Each row comes from the steps of one path. Every step used is in the known rows, and no mark comes twice. Write the path behind each row, first mark first.
In the rows, 128 means zero.
Known rows:
gileg gurakep: [148 104  93  93 159 145 151 106 115 106 112 139 162  93  85 139 142 140
 123 150  85 126 122 162 140 145  78 104 125 125 122 129 113  78 131 167
 160 145]
pepadu puba buguneg: [166 136  96  73 161  92 137 134  63 118 117 111 114  96  62 136 162 164
  97 132 112 137 113 145 120 142 137 132 126 109 107 147  93 118 113 144
 152 159]
vepu vusa pepadu: [125 118 114 124 149 123 135 143 100  87 103 116 152  79  83 137 171 143
 116 116 108 147 102 146 143 170 131  94 110 124 114 138  84  88 142 199
 125 180]
buguneg puba gileg gurakep boka bagup: [153 111  61 125 165 106 149 119 103 109 125 116 160  87 101 136 188 130
  87 151  75 142 122 109 140 173  70  70  90 117 132 127 113  87 144 119
 172 162]
gurakep boka bagup vusa: [169 139  83 146 134 136 139 115  80 109 106 131 149 107 120 152 207 142
 142 117  82 168 141 131 170 184  81 107 134 117 166 167  71  98  84 175
 142 149]
boka bagup vusa: [158 117  81 126 146 130 154 128  72 109  97 132 158 101 133 132 193 154
 145 117  92 158 138 158 176 160  73 116 126 145 140 177  70  88  89 183
 140 155]
gileg gurakep bagup vusa pepadu puba: [156  80  79  95 129 132 134 143  74  67 108 136 169  77  92 124 180 143
 114 140  94 136 121 147 140 155  76 105 131 137 129 144  98  58 146 149
 162 148]
bagup vusa dosi boka gurakep gileg: [177 132  81 170 114 126 165 149 111 131  88 126 171  91 143 137 209 182
 145 170  70 164 161 123 144 117  84 107 110 124 134 182 128  92  95 168
 153 193]
vepu vusa dosi boka bagup gurakep: [154 131  98 149 152 132 167 137  89 110  86 138 171  75 110 125 207 162
 115 123  86 135 155 133 135 159  84 124 124 130 128 162  86  95  87 181
 140 214]
vepu vusa bagup: [139 125  93 139 153 147 167 115  91  95  92 116 154  56  93 147 194 140
 124 125  86 147 124 166 150 165 120 101 126 130 124 146  78  87 106 175
 127 177]
dosi vusa pepadu buguneg puba gileg: [131  90 107 118 139 111 121 145  73 107 102  96 159  85 139 118 200 159
 114 153  90 136 100 121 105 112 117  95  94 124 119 169 134 102 123 145
 140 204]
puba pepadu buguneg: [141 118 124  78 147 142 108 108  92 126 133  88 149  97 121 120 165 145
 126 129 108 142 103 148  99 129 131 141 115 122 120 169 128  76 124 136
 132 160]
vepu vusa pepadu puba buguneg: [145 128 109 100 151  88 137 160  63  85 116 110 137  73  45 136 179 152
  97 120 129 140 103 136 130 162 156 104 107 106  99 144  85 103 141 176
 130 193]
pepadu buguneg: [163 120 112  87 156 144 126 105  97 131 117 107 138  78 106 137 162 150
 128 137  96 132 114 156 106 145 116 114 136 122 144 159 115  89  95 164
 137 155]
boka bagup: [144 127  88 108 176 143 132 110  85 113 101 122 146 108 116 128 171 160
 133 132  92 137 127 154 161 166  81 122 125 142 137 142  82  87 106 170
 141 150]
pepadu buguneg puba gileg gurakep bagup vusa: [175  81  67 109 136 108 170 128  81 111 127 106 163  43 126 133 206 113
  95 141  78 142 112 124 108 148  70  77 107 134 143 166 135  70 129 120
 169 165]
buguneg pepadu puba gileg gurakep boka bagup: [141 117  95  86 157 102  95 120  99  98 121 127 158  95  92 142 204 167
  73 132 111 151 106 114 119 169  99  92 110  95 133 121 103  68 136 119
 162 163]
gurakep boka bagup vusa pepadu puba buguneg: [173 143  86 118 138 108 118 153  46 100 125 118 142 106  81 131 218 159
 126 131 115 160 139 109 156 170 121 120 120  98 148 168  70  98 106 156
 137 173]
vepu vusa: [144 126 104 129 146 120 163 118 100  97  97 123 142  73  86 162 166 129
 114 104  91 149 107 158 147 175 113  92 122 127 120 145  84 104 112 191
 137 165]
vusa pepadu puba gileg gurakep boka: [133 111  99  84 152 113  84 135 102  87 113 115 147 109  69 116 174 172
  89 152 117 148 110 110 117 144 120 103 116  97 108 113 113  86 173 149
 158 168]
gurakep boka: [154 146 104 126 146 141 119 104 114 120 107 119 129 108  99 159 169 140
 121 124  77 158 120 132 135 175 113 109 137 103 151 134  90 110 108 165
 149 140]
boka gurakep: [147 119  98 125 165 129 146 110 117 117 119 121 154 101 106 151 159 150
 122 152  90 127 135 133 162 146  81 103 115 135 131 154 109  88 124 162
 129 158]
vepu vusa dosi: [142 123  97 131 146 132 163 136 107  97  93 127 145  63  80 135 171 145
 116 113  84 120 113 160 125 173 122  92 125 149 112 164 109  86 119 177
 128 179]
giruv bagup: [132 141 106  95 137 143 118 113 101  97 112  89 142  94 116 118 164 155
 125 110  78 130 126 147 145 167  88 119 122 144 149 154  97  92 130 179
 147 124]
pepadu puba gileg gurakep: [145 101  86  71 161 103 125 113  98  96 100 123 141  99  74 130 157 167
  82 140 109 141 112 138 121 132  93 105 126 118  90 119 115  98 150 143
 173 156]
buguneg puba: [150 111  93 112 154 105 147 140 105 121 114 106 138  76 112 140 151 145
  98 126  69 138 105 153 126 163 110  87  97 136 128 154  94 101 117 137
 154 147]
gileg gurakep bagup vusa dosi: [158  88  64 120 132 155 173 129  96  88 104 144 170  67 107 120 185 129
 133 143  65 119 131 154 138 156  57 106 139 162 136 161 125  49 133 146
 162 146]
vepu vusa bagup boka: [145 120  88 137 134 132 174 122 106 105  86 122 166  51 109 159 216 137
 130 119  66 163 149 152 156 157 123 108 146 113 131 157  70 108  88 175
 134 178]
pepadu puba gileg gurakep bagup vusa vepu: [158  80  83  85 124 102 139 128  73  67  88 123 150  81 114 122 194 155
  75 151  99 141 124 130 134 134  81 107 113 125 106 130  92  72 160 146
 176 156]
puba buguneg: [152 145  94 100 168 114 161 126  81 138 123 109 123 103  83 133 170 140
 123 140  98 144 117 141 138 137 125 136 117 114 119 145 104 109 123 168
 150 161]
dosi boka gurakep: [162 128 102 134 157 130 139 107 122 142  92 136 153 117 122 156 172 166
 118 155  75 142 150 110 154 116  77 119 123 102 139 143 104 116  97 171
 157 183]
puba buguneg pepadu: [138 145 111  94 162 102 143 142  91 143 135 108 136  90 101 137 191 149
 106 129 104 150  99 134 121 143 141 126 100 101 130 149 106  85 126 153
 148 168]
vusa pepadu: [119 118 116  99 158 138 102 146 106 110 106 108 145 107 107 109 157 170
 128 138 105 143 107 147 134 143 126 122 113 128 121 136  98  84 150 185
 134 160]

Write each row's path:
[131 109 102 103 146 104 129 142 100 119 130  90 147  92 126 124 155 142
  95 120  80 143  96 148 116 151 125 110  79 137 111 165 108  87 141 111
 149 154]	buguneg puba pepadu
[145 141 103 142 154 160 138 108  92 117 114 106 164  82 128 130 212 155
 128 151  83 169 159 143 133 160 102 145 134 111 154 144  71  84  96 155
 131 168]	vusa bagup gurakep boka
[173 107 102  93 155 115 138 128  95 131 129  99 142  55 110 140 160 141
 105 138  81 124 105 152  97 158 118  86 108 126 148 171 116  90  96 132
 142 159]	pepadu buguneg puba
[161  96  93 143 125 130 163 126  88  86 105 122 161  80 148 143 202 133
 115 162  79 128 147 123 177 151  65 107 104 144 147 167  87  62 132 161
 135 154]	boka gurakep bagup vusa vepu
[177 105  88 126 127 149 150 112  91  82 113 147 179  91 106 142 195 137
 124 169  81 131 155 136 172 165  71  97 110 107 159 145  74  60 115 174
 155 154]	gileg gurakep boka bagup vusa vepu
[139 118 124  72 145 101  95 138 102 108 110 117 136  83 102 143 167 181
  86 108 106 145  90 155 103 159 137 103 117 112 128 144  88  82 113 137
 147 150]	buguneg pepadu puba
[141 126 100 117 173 134 143 119  75 112 114 116 170 101 133 121 185 161
 126 134 103 154 149 149 156 169  64 143 121 141 141 149  67  84 100 175
 133 162]	boka bagup gurakep
[130 102 105  67 154  94 106 130 111 104 114 123 154  86  96 133 178 174
  68 129 113 149  91 134 102 139 112  95 107 106 107 123 115  72 150 130
 167 164]	buguneg pepadu puba gileg gurakep
[141  94  73 108 162  97 160 131 115 116 118 112 155  79 104 130 163 136
  80 147  77 140 107 132 125 143  82  76  87 129 106 131 125  90 159 132
 176 162]	buguneg puba gileg gurakep
[175 115  73 132 139 149 155 107  90  96 120 150 177  97  94 154 192 128
 139 143  80 148 148 138 169 174  57  94 130 113 158 151  89  75 101 165
 157 149]	gileg gurakep boka bagup vusa
[159 106  98 119 133 132 147 134  70  96  90 127 161  95 147 118 198 165
 131 145  93 140 145 155 178 150  86 118 104 136 139 171  55  72 104 191
 139 161]	boka bagup vusa vepu
[148  99  76 101 157 154 153 100 101  93 110 134 157  81  96 140 162 119
 116 146  72 125 118 151 137 163  61 112 135 140 138 113 115  63 143 144
 167 132]	gileg gurakep bagup
[139 106 106 118 150  96 136 153  91 100 121  90 154  51  92 128 195 135
  86 126 111 146  90 121 109 161 136  67  86 118 115 154 116  86 149 165
 131 203]	vepu vusa pepadu buguneg puba gileg
[148 144  92 138 161 126 147 125  77 112 120  95 175  94 144 132 193 167
 135 165 104 184 148 147 154 170  67 140 100 130 142 124  85  78 106 168
 141 159]	boka bagup gurakep gileg
[176 108  72 106 164 120 140 107  92 120 140 107 161  64  98 139 197 126
  94 161  84 131 122 107 113 166  81  74 101 109 152 145 130  77 117 114
 160 172]	pepadu buguneg puba gileg gurakep boka bagup
[144  90  97 111 152 103 152 147  96  91 132 105 175  42  75 130 188 124
  86 145 110 132  97 124 111 156 118  58  83 115 112 143 128  70 160 159
 141 202]	vepu vusa pepadu buguneg puba gileg gurakep
[155 140  88 148 149 121 149 115 118 117 125  97 160  91 117 163 169 158
 131 188  90 161 132 131 158 151  84 100  93 123 134 130 126  83 128 156
 137 155]	boka gurakep gileg
[141 120  86 114 143 150 148 120 113 131  86 115 160  75 137 134 208 165
 143 143  60 164 161 149 148 131 116 136 155 114 138 154  80 105  90 156
 145 158]	vusa bagup boka
[129 103  69 103 165 133 149  99 105 101 100 119 150  97 111 126 183 125
  99 146  81 147 111 123 135 143  58 112 127 136 112 101 131  75 173 146
 178 147]	puba gileg gurakep bagup
[141 157 119 120 126 137 118 112  95  94 135  84 158  94 124 128 193 142
 117 113  81 156 152 121 139 187  74 133 126 122 173 154  81  97 116 176
 139 134]	giruv bagup gurakep boka
[152 105 115 115 146 109 139 156  88  96 125 100 159  40  83 138 179 132
 101 127 105 128  95 142 112 174 142  67  92 120 131 164 102  81 124 165
 121 191]	vepu vusa pepadu buguneg puba
[156 112  79 131 126 134 158 126  78 102  93 122 140  84 141 143 195 126
 131 107  72 164 119 148 150 166  75 120 140 149 148 159  86  87 111 165
 155 136]	gurakep bagup vusa
[169 108  69 103 140 104 132 115  75  87 105 134 154 102  87 142 202 159
  99 132 105 161 136 120 149 157  72  96 130 108 121 144  95  96 122 144
 169 162]	pepadu puba gileg gurakep boka bagup vusa
[170  84  67  92 142 104 159 122 105 123 124 104 165  42 126 141 205 114
  88 149  61 140 126 107 101 144  79  88 125 117 145 146 138  88 125 108
 174 161]	pepadu buguneg puba gileg gurakep bagup boka
[153  95  73  98 139 139 163 110 115 101 103 139 171  76 112 153 181 116
 123 141  53 141 142 134 147 156  64 118 158 122 148 123 106  83 124 145
 175 133]	gileg gurakep bagup boka
[139 119 111  87 106 116  99 160  71  70 111  91 153  90 112 100 187 179
 123 104 104 144 129 143 146 157 103 113 117 139 140 185  80  87 134 186
 139 142]	giruv bagup vusa pepadu puba
[150  96  98 113 128  97 135 167  84 121 120  94 157  70 137 109 207 155
 113 132 107 165 109 123 117 130 119  86  92 125 126 188 114  85 134 165
 141 188]	bagup vusa pepadu buguneg puba gileg
[170  95  67 127 129 156 170 126 100 105  85 157 171  79 117 126 197 141
 129 145  55 128 145 135 132 133  55 116 142 137 142 153 123  69 116 152
 180 167]	gileg gurakep bagup vusa dosi boka
[141 121 106 165 135 159 150 103  67  99  92 120 175  92 148 146 225 153
 145 153  68 161 159 141 141 135  89 140 135 117 151 161  77 104  69 153
 131 189]	dosi vusa bagup gurakep boka
[149 149  91 128 109 116 140 123 126 103 125  79 173  81 139 152 200 153
 138 156  61 162 170 109 172 156  71 110 117 120 163 155 113 100 119 164
 147 134]	giruv bagup boka gurakep gileg
[162 134  84 141 127 106 159 125 135 129 114 106 172  87 136 176 193 152
 137 174  68 181 162 116 167 140  89 109 124 105 143 143 114 110 105 158
 148 153]	bagup boka gurakep gileg
[173 114  88 150 124 133 162 144 109 133  85 146 163  97 132 128 201 177
 138 143  71 136 162 124 148 113  80 112 127 133 132 203 115  97  89 174
 147 195]	bagup vusa dosi boka gurakep
[171 128  98 139 122 139 133 122  79  95  99 127 152 101 132 141 209 149
 127 142  83 153 149 129 172 173  94 110 114 110 165 161  55  83  95 180
 139 156]	gurakep boka bagup vusa vepu
[157 108  94  94 158 101 138 124  97 138 122  87 135  64 120 128 178 143
  88 138  89 141 102 128  94 142 114  84 100 124 129 159 131  97 122 130
 154 170]	pepadu buguneg puba gileg
[156 132  89 142 154 138 158 129  97 110  74 144 155  78  94 132 196 163
 120 121  78 124 137 137 139 157  99 107 126 131 126 158  96  98  90 177
 146 204]	vepu vusa dosi boka bagup
[154 134  92 142 134 141 116 138  80 101 110 124 157 111 118 132 212 154
 145 126  94 166 137 120 168 178  95 109 125 116 161 162  70  86 108 182
 133 161]	gurakep boka bagup vusa pepadu
[117 112 107  76 160 103  82 149  91  98  96  97 129 112  95 100 169 192
  92 133 125 152  97 127 115 132 133 119 113 119  90 126 101  97 169 163
 148 173]	vusa pepadu puba gileg
[136 124 103 147 153 137 176 120  81  95 105 111 174  53 110 142 207 140
 120 126  96 162 144 162 146 165 103 120 122 128 126 151  65  84 100 180
 121 189]	vepu vusa bagup gurakep
[140  98 125 123 122 137 141 115  79  84  69 128 151 102 146 139 174 164
 123 160  73 120 126 157 144 115 109 120 106 123 125 153  82 100 104 180
 143 175]	dosi vusa vepu
[149 117  79 172 117 137 169 114  95 108  84 113 191  78 162 170 232 165
 164 194  49 169 174 132 171 107  88 119 127 113 143 161 109 108  73 142
 138 188]	dosi vusa bagup boka gurakep gileg
[152 130  99 116 151 149 130 132 122 142  71 135 139 102 115 112 171 186
 124 139  66 123 136 137 108 119 112 133 136 127 124 154 120 105 102 165
 161 183]	vusa dosi boka
